Each row was made from one small tree. Brackets hold a mark, then the marks that hang from it, in the order of their numbers. Every link used is in the known rows. Write each row's tree.
Known rows
(j_351 j_958): [-0.53, 2.41, -0.40, -0.03, 0.61, 0.48, -0.26, 1.82, 0.65, 1.96, 0.45, 1.20, 1.08, -1.65, -1.89, 0.61, -1.23, 0.15, -1.44]
(j_351 (j_958 (j_972 j_169))): [0.71, 2.56, 1.02, 0.47, 0.04, 1.38, -0.94, 0.11, 0.19, 3.88, 2.72, -1.52, 1.02, -2.59, -2.36, 0.33, -2.59, 0.92, -0.26]
(j_220 (j_972 j_169 (j_958 j_351))): [3.68, -1.02, -3.56, -0.73, 0.46, 0.33, -0.05, 0.82, -0.47, 3.90, 0.31, 0.10, 1.56, -3.79, -0.98, 1.22, -2.52, 1.94, -2.00]
(j_351 (j_958 j_972)): [-0.09, 3.32, 0.57, -0.18, 0.24, 1.54, -0.50, 0.50, -0.93, 3.42, 1.89, -0.66, 0.46, -1.66, -2.35, 1.00, -1.47, 1.01, -0.83]
(j_510 (j_972 j_220 j_958)): [3.34, 0.42, -3.02, -1.61, -0.77, -3.61, -1.56, 2.84, 0.84, 2.60, 0.71, -1.21, 1.75, -0.74, -0.62, 1.23, -0.06, 0.21, -0.83]
(j_53 j_972): [0.89, 1.63, -1.10, -1.31, 0.91, -1.73, -0.09, 1.03, -0.98, 1.12, -0.16, 0.78, -2.30, -0.52, -2.92, 0.65, -1.92, 0.09, -2.43]
(j_972 j_169 j_220 j_811 (j_958 j_351)): [2.13, -1.97, -0.39, 0.53, 0.31, -2.56, 0.37, 1.72, 0.45, 4.12, -0.84, -2.16, 4.27, -3.34, -0.08, 1.25, -1.25, 2.04, -1.23]
(j_972 j_169 j_510 j_811 j_958): [-0.65, -2.33, -0.68, 1.50, 0.95, -2.36, 0.97, 1.93, 0.79, 3.49, -1.23, -2.55, 1.92, -1.11, -0.60, -0.11, -2.46, 0.98, -2.26]
(j_958 j_351 (j_972 j_169 j_220)): [3.51, 1.07, 1.19, 0.02, 1.40, 0.14, -1.35, 0.25, -0.16, 3.83, 1.73, -2.71, 1.69, -2.60, -1.50, 0.13, -2.29, 1.49, -1.68]
(j_53 (j_972 j_510)): [-0.33, 0.60, -1.25, -0.13, 1.46, -1.42, 0.47, 1.56, -0.74, 2.12, -0.68, -0.44, -2.78, 0.30, -3.76, -0.37, -2.72, 0.02, -4.48]
(j_351 (j_958 (j_972 j_169 j_220 j_510 j_811))): [-0.91, -0.56, 2.26, 1.95, 1.11, -0.71, -0.84, 0.99, 0.96, 5.61, 2.11, -5.32, 1.56, -2.09, -2.39, 0.37, -2.87, 1.85, -2.12]
(j_510 (j_972 j_169 j_220 j_811 (j_958 j_351))): [2.90, -0.49, -2.14, 0.27, -0.94, -3.49, -0.75, 1.52, -0.09, 5.11, 0.38, -3.55, 5.11, -2.63, -1.21, 2.14, -0.69, 0.96, -1.24]
(j_510 j_972): [1.26, 2.82, -1.97, -0.50, 0.72, -1.65, -1.99, 1.61, 0.08, 1.28, 0.87, -0.23, 0.70, 0.72, -2.27, 0.95, -0.69, -1.69, -1.55]
(j_169 (j_972 j_220 j_510 j_811 (j_958 j_351))): [1.26, -3.30, -2.40, 0.37, 1.36, -3.25, 1.63, 3.58, -0.96, 5.73, -1.20, -2.57, 1.29, -0.97, -1.80, 2.26, -0.14, 2.75, -3.19]
(j_510 (j_972 j_169 j_220 j_811 j_958)): [2.34, -1.24, -1.81, -0.15, -0.63, -4.87, -1.66, 1.91, 1.49, 3.71, 1.01, -3.52, 3.36, -1.43, -0.48, 1.75, -0.89, 0.33, -0.03]
(j_169 (j_972 (j_958 j_351))): [2.95, -0.07, -3.77, -1.14, 0.45, -1.16, 1.50, 2.62, -1.87, 3.85, -0.52, 1.41, 0.84, -1.67, -1.80, 2.15, 0.05, 1.88, -1.43]
(j_972 j_220 j_510 j_811 j_958): [-0.16, -2.86, -0.46, 0.20, 1.36, -3.57, 0.61, 3.13, 0.83, 3.40, -1.71, -2.88, 1.38, -0.54, 0.06, 0.57, -1.04, 1.70, -2.75]

Write each row's tree
[0.55, -0.92, 2.12, 2.08, 2.10, -0.49, -0.45, 0.40, -0.69, 5.36, 0.70, -5.48, 2.10, -1.58, -2.36, 0.08, -2.61, 1.70, -3.51] : (j_958 j_351 (j_972 j_169 j_220 j_510 j_811))
[0.98, -3.03, -0.52, 1.61, 0.75, -2.20, 1.15, 2.38, 0.48, 5.28, -1.33, -3.64, 3.70, -2.58, -0.78, 0.40, -1.83, 2.12, -3.40] : (j_972 j_169 j_220 j_510 j_811 (j_958 j_351))
[-1.76, 0.14, 1.82, 1.06, 1.16, -0.73, -0.33, 1.51, -0.14, 5.23, 1.32, -4.49, 0.93, -1.19, -2.31, 0.95, -1.62, 1.98, -2.49] : (j_351 (j_958 (j_972 j_220 j_510 j_811)))
[1.06, 0.01, 1.14, -0.25, 2.25, -0.79, -1.24, 1.70, 0.25, 3.00, 0.75, -3.18, -1.27, 0.17, -1.65, -0.55, -2.13, 1.08, -3.02] : (j_958 (j_972 j_220 j_510))
[2.54, -2.04, -3.75, 0.41, 0.78, 0.56, 0.70, 1.44, -0.43, 4.89, -0.15, -1.21, 0.82, -3.00, -2.00, 0.16, -3.31, 1.85, -3.91] : (j_220 (j_972 j_169 j_510 (j_958 j_351)))
[0.12, -1.87, -3.21, 0.91, 1.21, -2.03, 2.46, 2.76, -2.28, 5.44, -1.60, -1.59, 1.19, -0.67, -2.33, 2.23, -0.35, 2.28, -3.33] : (j_169 (j_972 j_510 j_811 (j_958 j_351)))
[-0.03, 1.02, 0.96, 0.39, 0.79, 0.44, -0.65, 1.88, 0.42, 4.63, 1.72, -3.06, -0.01, -1.39, -2.54, -0.06, -2.00, 1.72, -2.78] : (j_351 (j_958 (j_972 j_220 j_510)))
[-1.03, 1.72, 1.84, 1.31, 0.39, 0.33, -0.68, -0.41, -0.45, 4.57, 2.15, -2.99, 2.04, -2.41, -2.15, 1.46, -2.27, 1.07, -0.14] : (j_351 (j_958 (j_972 j_169 j_811)))
[0.36, 0.89, -2.78, -0.33, -0.67, -3.29, -0.50, 1.76, -0.88, 2.84, -0.32, -1.64, 2.65, -0.14, -1.10, 2.38, 0.01, -0.07, -0.71] : (j_510 (j_972 j_811 j_958))
[0.92, -0.64, -0.94, 0.96, 0.12, -1.17, 1.24, 1.02, -0.85, 3.92, -1.21, -1.09, 4.21, -2.96, -0.68, 1.32, -1.40, 1.50, -1.36] : (j_972 j_169 j_811 (j_958 j_351))
[-1.19, -1.52, -1.17, 0.37, 3.42, -1.28, -0.89, 1.13, -0.22, 2.21, -0.46, -1.90, -1.58, 0.41, -1.97, 1.12, -2.68, 0.38, -4.04] : (j_220 (j_972 j_510 j_811))
[2.05, 1.20, 1.52, -0.16, 0.39, 0.06, -1.76, 0.89, 1.36, 4.05, 3.10, -2.60, 1.05, -3.03, -1.78, 0.36, -2.42, 1.65, -0.15] : (j_351 (j_958 (j_972 j_169 j_220)))
[-0.95, -0.25, 1.90, 1.90, 2.36, -0.66, -0.68, 0.10, -0.41, 3.61, 0.78, -4.35, 0.26, -0.05, -2.16, -0.21, -3.20, 0.56, -2.42] : (j_958 (j_972 j_169 j_510 j_811))
[-0.18, -2.49, 1.48, 1.60, 2.94, -3.24, -1.09, 2.03, 2.30, 2.37, -0.31, -3.80, 0.99, -0.41, -1.16, -0.44, -2.77, 0.25, -2.89] : (j_972 j_169 j_220 j_510 j_811)
[2.35, 2.44, 0.77, 0.64, 1.05, 1.66, -0.53, -0.34, -1.51, 3.58, 1.23, -1.54, 1.68, -2.14, -2.21, 0.19, -2.54, 0.95, -1.69] : (j_958 j_351 (j_972 j_169))
[1.83, -0.81, 1.63, 0.67, 2.14, -0.84, -1.69, 1.25, 1.30, 3.43, 1.72, -4.12, -0.64, -0.61, -1.74, -1.26, -3.29, 1.02, -2.46] : (j_958 (j_972 j_169 j_220 j_510))
[0.92, -2.69, -2.86, 1.32, 1.21, -0.53, 0.96, 0.89, -1.03, 5.34, -0.73, -2.68, 1.81, -2.76, -1.68, 1.17, -2.87, 2.07, -3.95] : (j_220 (j_972 j_169 j_510 j_811 (j_958 j_351)))
[0.80, -3.45, -0.91, 0.35, 0.13, -4.66, 0.74, 2.04, 0.65, 4.73, -0.57, -3.76, -0.20, -1.91, -2.01, 0.30, -2.95, 2.02, -2.74] : (j_53 (j_972 j_169 j_220 j_510 j_811 j_958))
